Every row comes from one small tree of marks. The marks that hang from a mark follow it in brackets, in the order of their numbers. Every link used is in the known rows. Which tree was each row made from?
Known rows:
Q_594[Q_684[Q_159[Q_491 Q_750[Q_136]]]]: [-9,-23,16,61,-2,-39,-16,-19,-2,26,-4,-31,75,73,-30,-8,-29,-23,-33,13,13,-15]
Q_136[Q_280 Q_491[Q_159] Q_750[Q_594[Q_684]]]: [-32,-46,17,-28,-4,2,2,-30,22,1,43,-15,-20,21,-59,-21,-21,-8,4,-1,15,19]
Q_159[Q_684[Q_594] Q_750]: [-10,-33,6,50,0,-2,-33,-8,-21,26,-18,-7,53,65,-28,-9,-22,-19,-27,9,-8,-7]
Q_684[Q_159[Q_491]]: [-28,1,4,39,-10,-32,-14,-8,14,11,0,-41,21,62,-26,-9,-19,-14,-30,11,2,7]
Q_280[Q_136[Q_491[Q_159] Q_750[Q_594[Q_684]]]]: [-24,-67,14,-36,-15,0,-6,-21,31,0,30,-18,-8,-3,-61,-21,-27,-7,-1,-4,16,16]
Q_684[Q_159[Q_491[Q_136[Q_280 Q_750] Q_594]]]: [-42,-1,-2,23,-7,22,-6,-28,-7,2,25,-76,46,54,8,-9,-14,-8,-29,9,8,26]
Q_159[Q_491[Q_136] Q_684 Q_750[Q_594]]: [-28,-55,14,30,-8,40,-15,8,-13,10,-8,-25,40,53,-16,-44,-27,-20,-36,24,-7,0]
Q_750[Q_136[Q_280 Q_491[Q_159]] Q_594]: [-18,-31,15,1,-9,6,2,-33,22,11,17,-15,-25,-5,-48,-35,-40,-15,2,-4,-7,4]
Q_750[Q_136 Q_594[Q_684[Q_159]]]: [-12,-33,18,46,8,-27,-19,-16,17,27,-9,-24,31,35,-64,2,-37,-18,-18,3,-1,-13]
Q_159[Q_491]: [-26,-20,1,13,-12,9,-14,-4,5,17,3,-24,6,41,-15,-19,-27,-17,-24,9,5,8]
Q_136[Q_280 Q_750[Q_594]]: [-25,-42,14,-3,-4,30,-6,-16,0,8,23,-33,-22,7,-30,-22,-12,-14,-2,4,2,14]
Q_750[Q_136[Q_280 Q_491]]: [-11,-15,2,16,-12,-9,-9,-41,15,23,12,-30,-11,3,-14,-24,-33,-21,4,-3,4,-7]
Q_594[Q_684]: [-17,-35,2,15,1,-9,-19,-12,9,25,2,-7,22,33,-27,-8,-31,-13,-17,2,7,3]
Q_684[Q_159]: [-20,-9,4,38,-5,-32,-14,-14,18,14,-6,-29,22,40,-26,-12,-22,-12,-20,3,-6,5]
Q_750[Q_136]: [-5,-34,2,27,-5,11,-13,-17,5,26,-11,-14,22,12,-15,-16,-42,-21,-10,-3,-2,-7]
Q_159[Q_491[Q_594] Q_750]: [-20,-34,6,20,-8,43,-17,-5,-15,26,2,-11,41,60,-11,-17,-29,-15,-38,7,6,15]
Q_594[Q_684[Q_159[Q_750[Q_136]]]]: [0,-34,16,61,3,-41,-16,-24,2,29,-11,-18,78,52,-30,-11,-31,-20,-22,5,4,-16]
Q_159[Q_491 Q_684 Q_750[Q_136]]: [-6,-40,11,55,-7,2,-19,-4,-16,19,-13,-21,53,65,-16,-25,-37,-28,-30,16,2,-15]
Q_491[Q_136[Q_280 Q_750[Q_594[Q_684]]] Q_159]: [-35,-52,11,-17,1,26,4,-22,1,-5,30,-30,23,9,-22,-31,-25,-7,-9,3,4,24]
Q_280[Q_136[Q_491 Q_750[Q_594]]]: [-19,-61,10,-26,-23,21,-11,-16,27,9,19,-31,-29,-15,-43,-27,-18,-14,4,-1,12,8]
Q_684[Q_159[Q_491] Q_594]: [-29,16,1,49,-6,-31,-27,-17,2,22,-4,-42,31,71,-38,12,-16,-16,-33,8,0,4]

Write each row's tree:
[-2,-17,11,64,1,-12,-31,-29,-32,30,-11,-30,56,49,-12,-12,-27,-25,-19,8,-10,-17] => Q_159[Q_684[Q_594] Q_750[Q_136[Q_280]]]
[-9,-38,-1,15,2,17,-21,-33,16,38,4,-4,27,32,-40,8,-52,-16,-11,-8,16,-4] => Q_750[Q_136[Q_491[Q_594[Q_684]]]]
[-32,-43,13,-29,-11,21,7,-26,22,-4,38,-21,-37,7,-49,-35,-18,-9,7,-2,5,22] => Q_136[Q_280 Q_491[Q_159] Q_750[Q_594]]
[-13,-59,21,31,-1,20,-20,7,-7,17,-11,-3,21,44,-43,-32,-25,-18,-23,14,-12,-3] => Q_159[Q_684 Q_750[Q_594]]
[-27,-22,6,35,-12,3,-13,-13,-23,5,6,-47,51,54,24,-45,-18,-18,-32,23,-3,3] => Q_159[Q_491[Q_136[Q_280]] Q_684 Q_750]
[-23,-48,-4,-13,-8,49,-11,-24,17,17,19,-11,3,34,-35,-4,-27,-11,-5,-7,18,18] => Q_136[Q_491[Q_594] Q_750]
[-25,-61,9,-17,-11,44,-5,-12,27,10,20,-8,-29,13,-57,-22,-18,-17,4,0,12,6] => Q_136[Q_491 Q_750[Q_594]]
[-30,-2,6,39,-3,-50,-19,-13,15,18,5,-38,35,74,-36,3,-21,-13,-32,12,11,3] => Q_594[Q_684[Q_159[Q_491]]]
[-16,-35,5,27,-6,-8,-20,-20,0,11,-4,6,40,65,-48,-22,-28,-13,-20,4,-5,1] => Q_136[Q_491[Q_159[Q_684[Q_594] Q_750]]]
[-15,-47,-1,-20,-25,3,-11,-24,23,7,19,-36,-8,-6,-18,-26,-17,-14,4,-4,18,9] => Q_280[Q_136[Q_491 Q_750]]
[-17,-62,12,-14,-16,27,-13,-6,10,9,9,-37,-10,-14,-27,-22,-19,-14,-6,0,3,12] => Q_280[Q_136[Q_750[Q_594]]]
[-23,-65,14,-5,2,29,-13,-4,8,17,15,-9,5,27,-54,-5,-23,-15,-8,3,14,6] => Q_136[Q_750[Q_594[Q_684]]]
[-4,5,13,71,-2,-40,-22,-39,-19,30,-8,-43,62,44,-14,-9,-18,-20,-19,4,-8,-13] => Q_684[Q_159[Q_750[Q_136[Q_280]]] Q_594]
[-31,2,1,38,-4,-3,-19,-12,7,18,1,-39,31,74,-31,5,-28,-10,-39,6,1,18] => Q_684[Q_159[Q_491[Q_594]]]
[-3,-60,18,20,-10,34,-9,-17,12,30,-4,4,8,12,-45,-39,-35,-25,-5,3,3,-16] => Q_159[Q_750[Q_136[Q_491] Q_594]]
[-6,-35,13,22,5,4,-9,-36,-18,24,11,-9,68,37,-14,-16,-47,-10,-23,-5,0,12] => Q_491[Q_159[Q_750[Q_136[Q_280]]] Q_594[Q_684]]
[-9,-51,15,22,5,14,-18,-11,9,33,-6,-6,15,14,-51,-7,-45,-21,-13,1,2,-12] => Q_750[Q_136 Q_594[Q_684]]
[-17,-20,3,4,1,-7,-9,-48,12,21,22,-14,23,28,-33,-5,-51,-8,-10,-10,9,12] => Q_750[Q_136[Q_280 Q_491[Q_159 Q_594[Q_684]]]]
[-14,-17,2,15,1,-1,-20,-47,8,35,18,-23,15,26,-26,4,-43,-14,-7,-6,15,0] => Q_750[Q_136[Q_280 Q_491[Q_594[Q_684]]]]
